What can hang from each mark:
kolil: bovav fesul
tovila: kolil nabe nese
nata: kolil
nabe: dadom
fesul: kolil
dadom: nese
nese: dadom tovila
fifu: dadom tovila

Each row was made from one small tree. Brackets hold a mark, then the marks that hang from it, in alphabetical order. Every link used is in the known rows. Write each row's tree.
Known rows:
[tovila kolil]: [ 0.74 -0.55  0.56  0.55  1.97  0.99  0.50 -1.88  1.83  0.52  4.62  3.26
  0.66  2.50  0.27  0.51 -0.35 -0.60]
[nata kolil]: [ 2.94 -0.81  0.42  0.78  1.83  2.31  1.61 -2.01  2.07 -0.18  3.16  2.94
  0.33  2.94 -0.16  1.76 -0.13 -0.18]
[nese [tovila nabe]]: [-1.07  0.62  0.53  1.92  3.28  0.91  3.16 -1.26  4.28  2.46  3.23  4.17
  0.38  2.00  0.82  1.03 -0.79 -0.89]
[nabe [dadom nese]]: [-0.39 -0.13 -1.43 -0.24  0.47  2.05  2.24 -2.14  2.17  0.73  4.60  1.47
  1.28  2.39 -0.30  0.47  0.04 -1.64]
[fifu [tovila kolil nabe]]: [-0.80  0.30  1.34  1.63  2.72  0.15  0.61 -0.89  3.80  1.49  5.65  5.04
 -0.07  3.26 -0.02 -0.64 -0.25 -1.05]
[kolil bovav fesul]: [ 1.12 -0.83  0.78  0.03  3.64  3.30 -0.07 -2.24  3.17 -0.15  3.03 -0.02
 -0.22  0.29  0.76  2.05 -0.32 -2.21]
[dadom [nese [tovila kolil nabe]]]: [-0.78  0.51  0.23  2.59  2.83  0.87  2.33 -0.34  3.79  2.26  4.93  4.42
  0.98  1.86  0.59 -0.25 -1.30  0.42]
[nese dadom [tovila [kolil bovav] nabe]]: [-1.78  1.93  1.32  2.40  4.44  0.37  0.94 -1.19  3.96  0.56  3.93  3.32
  0.48  0.76  1.99 -0.88 -1.14  0.94]
[kolil fesul]: [ 0.49 -0.85  0.51 -0.19  3.22  2.48  0.27 -1.54  2.95  0.54  3.33  2.51
  0.43  1.79  0.64  2.34 -0.27 -2.13]
[nata [kolil bovav fesul]]: [ 3.67 -1.43  1.02  0.69  3.89  3.52 -0.70 -1.93  2.71 -1.29  3.21  0.05
 -0.17  0.71  0.63  2.11 -0.30 -0.75]
[fifu [dadom nese] [tovila kolil nabe]]: [-1.54  0.63  0.15  1.75  1.18  0.83  0.72  0.30  2.85  1.38  6.39  6.46
 -0.18  2.92 -1.19 -1.21 -0.50 -1.35]
[nese dadom]: [-1.24  1.31  0.17  0.10  1.85  1.73  1.72 -1.79  2.45  0.15  2.83  4.19
  0.66  2.34  0.85  1.22 -0.15 -0.75]
[dadom [nese [tovila kolil]]]: [ 0.59  0.21  0.27  2.13  1.84  0.89  1.97 -0.74  3.09  2.08  4.37  3.16
  1.78  1.59  0.15  0.88 -0.69 -0.42]
[nese [tovila kolil]]: [ 0.70  0.12  0.96  1.79  2.54 -0.14  1.34 -1.16  2.79  1.92  4.23  3.41
  1.46  1.92  0.56  0.94 -0.44 -0.71]
[fesul kolil]: [ 1.02  0.12  1.16 -0.59  2.42  2.77  0.99 -2.77  1.95  0.27  3.24  1.76
  0.80  1.12 -0.28  2.25  0.47 -1.77]
[fifu [tovila nese]]: [ 0.09  1.11  0.63  0.76  0.88  0.76  1.70 -0.97  3.46  1.74  3.99  3.75
  1.37  3.04  0.68  1.38  0.50 -1.82]
[tovila [kolil fesul] [nabe dadom] nese]: [-1.50  0.12 -0.08 -0.20  3.39  0.02 -0.77  0.01  2.69  0.04  6.99  3.60
  1.47  2.52  2.38 -1.23 -0.75  0.20]
[dadom [nese [tovila [kolil fesul] nabe]]]: [-0.75 -0.18  0.73  2.11  4.50  1.41  0.75  0.61  4.33  1.80  5.20  3.95
  0.95  1.11  0.98  0.35 -1.41 -0.15]

Which tree is each row?
[-2.01  0.85 -0.74  1.16  1.14  1.10  2.13 -1.22  4.06  1.92  5.60  3.30
  0.67  2.95 -0.52 -0.85  0.03 -2.12]
[fifu [tovila [nabe [dadom nese]]]]
[-1.68  0.80 -0.16  2.28  1.89  0.52  1.84  0.23  2.69  1.75  5.46  6.01
  0.46  1.63 -0.25 -0.62 -1.10  0.01]
[fifu [dadom [nese [tovila kolil nabe]]]]
[-2.77  2.19  0.04  0.45  2.50  1.38  2.37 -0.43  3.22  0.35  3.55  5.59
  0.66  2.79  2.38 -0.18 -0.84  1.08]
[tovila nabe [nese dadom]]
[-1.81  0.83 -0.30  1.37  2.63 -0.20  2.87 -1.62  3.79  1.88  4.50  3.10
  1.02  2.11  0.91 -0.16 -0.49 -1.20]
[nese [tovila [nabe dadom]]]
[-1.01  1.54  0.97  1.74  2.73 -0.54  0.78 -0.68  2.82  0.99  3.93  4.86
  1.77  1.75  1.40  0.48 -0.40  0.18]
[nese dadom [tovila kolil]]
[-0.80 -0.01  0.72  1.53  5.11 -0.06 -0.73 -1.21  3.96  0.54  6.05  0.80
  0.89 -0.04  1.69 -0.98 -0.87 -0.87]
[nese [tovila [kolil bovav fesul] [nabe dadom]]]
[-1.99  1.90  1.75  1.26  4.70  0.67 -1.73  0.50  4.45 -0.15  5.60  3.96
  0.65  1.18  2.65 -0.97 -0.61  0.10]
[fifu [tovila [kolil bovav fesul] nabe [nese dadom]]]
[-0.26 -0.03  0.91  2.40  4.88  2.20  0.26 -0.28  4.70  1.10  4.90  1.56
  0.48 -0.29  1.13  0.08 -1.48 -0.21]
[dadom [nese [tovila [kolil bovav fesul] nabe]]]
[-0.32  0.59  0.50  2.97  3.47  1.77  1.89 -1.10  4.13  1.38  4.43  1.76
  0.61  0.31  0.84 -0.60 -1.19  0.25]
[dadom [nese [tovila [kolil bovav] nabe]]]
[-0.67  0.00  0.63  0.45  4.07  0.90 -0.23  0.36  3.12  0.42  5.75  4.53
  0.87  2.34  2.23 -0.15 -1.19  0.53]
[tovila [kolil fesul] nabe nese]
[-1.65  0.73 -0.52  0.23  1.82 -0.70  0.88 -0.94  2.21  0.40  6.72  3.84
  1.39  3.10  1.95 -1.97 -0.54  0.64]
[tovila kolil [nabe dadom] nese]
[-0.84  0.55  0.31  1.77  3.50 -0.39  0.83 -2.05  3.50  0.77  5.60  0.94
  0.90  0.77  1.32 -1.56 -0.59 -0.23]
[nese [tovila [kolil bovav] [nabe dadom]]]
[-0.96  0.05  0.44  1.33  3.56  1.39 -1.39 -0.59  4.27  0.33  7.14  1.10
  0.45  0.73  0.42 -1.59 -0.41 -1.85]
[fifu [tovila [kolil bovav fesul] [nabe [dadom nese]]]]
[-1.97  0.82 -0.23  1.35  0.78  1.84  2.04 -0.27  3.55  1.75  4.97  5.94
 -0.59  2.76 -1.52 -0.03 -0.23 -2.23]
[fifu [dadom nese] [tovila nabe]]
[-0.49  0.78 -0.61  1.46  0.51  1.52  2.78 -0.59  2.61  1.98  3.57  4.23
  0.91  1.41 -0.87  1.71 -0.48 -1.69]
[fifu [dadom [nese tovila]]]
[-1.33  2.63  0.65  0.72  1.12  0.40  1.40 -0.33  3.44  1.06  3.76  5.05
  1.68  3.12  1.30  0.98  0.39 -0.86]
[fifu [tovila [nese dadom]]]
[-1.18  1.79  0.41  0.20  1.88  0.23  0.47 -0.48  1.86 -0.12  4.57  4.91
  1.95  2.71  2.16 -0.04 -0.43  1.07]
[tovila kolil [nese dadom]]
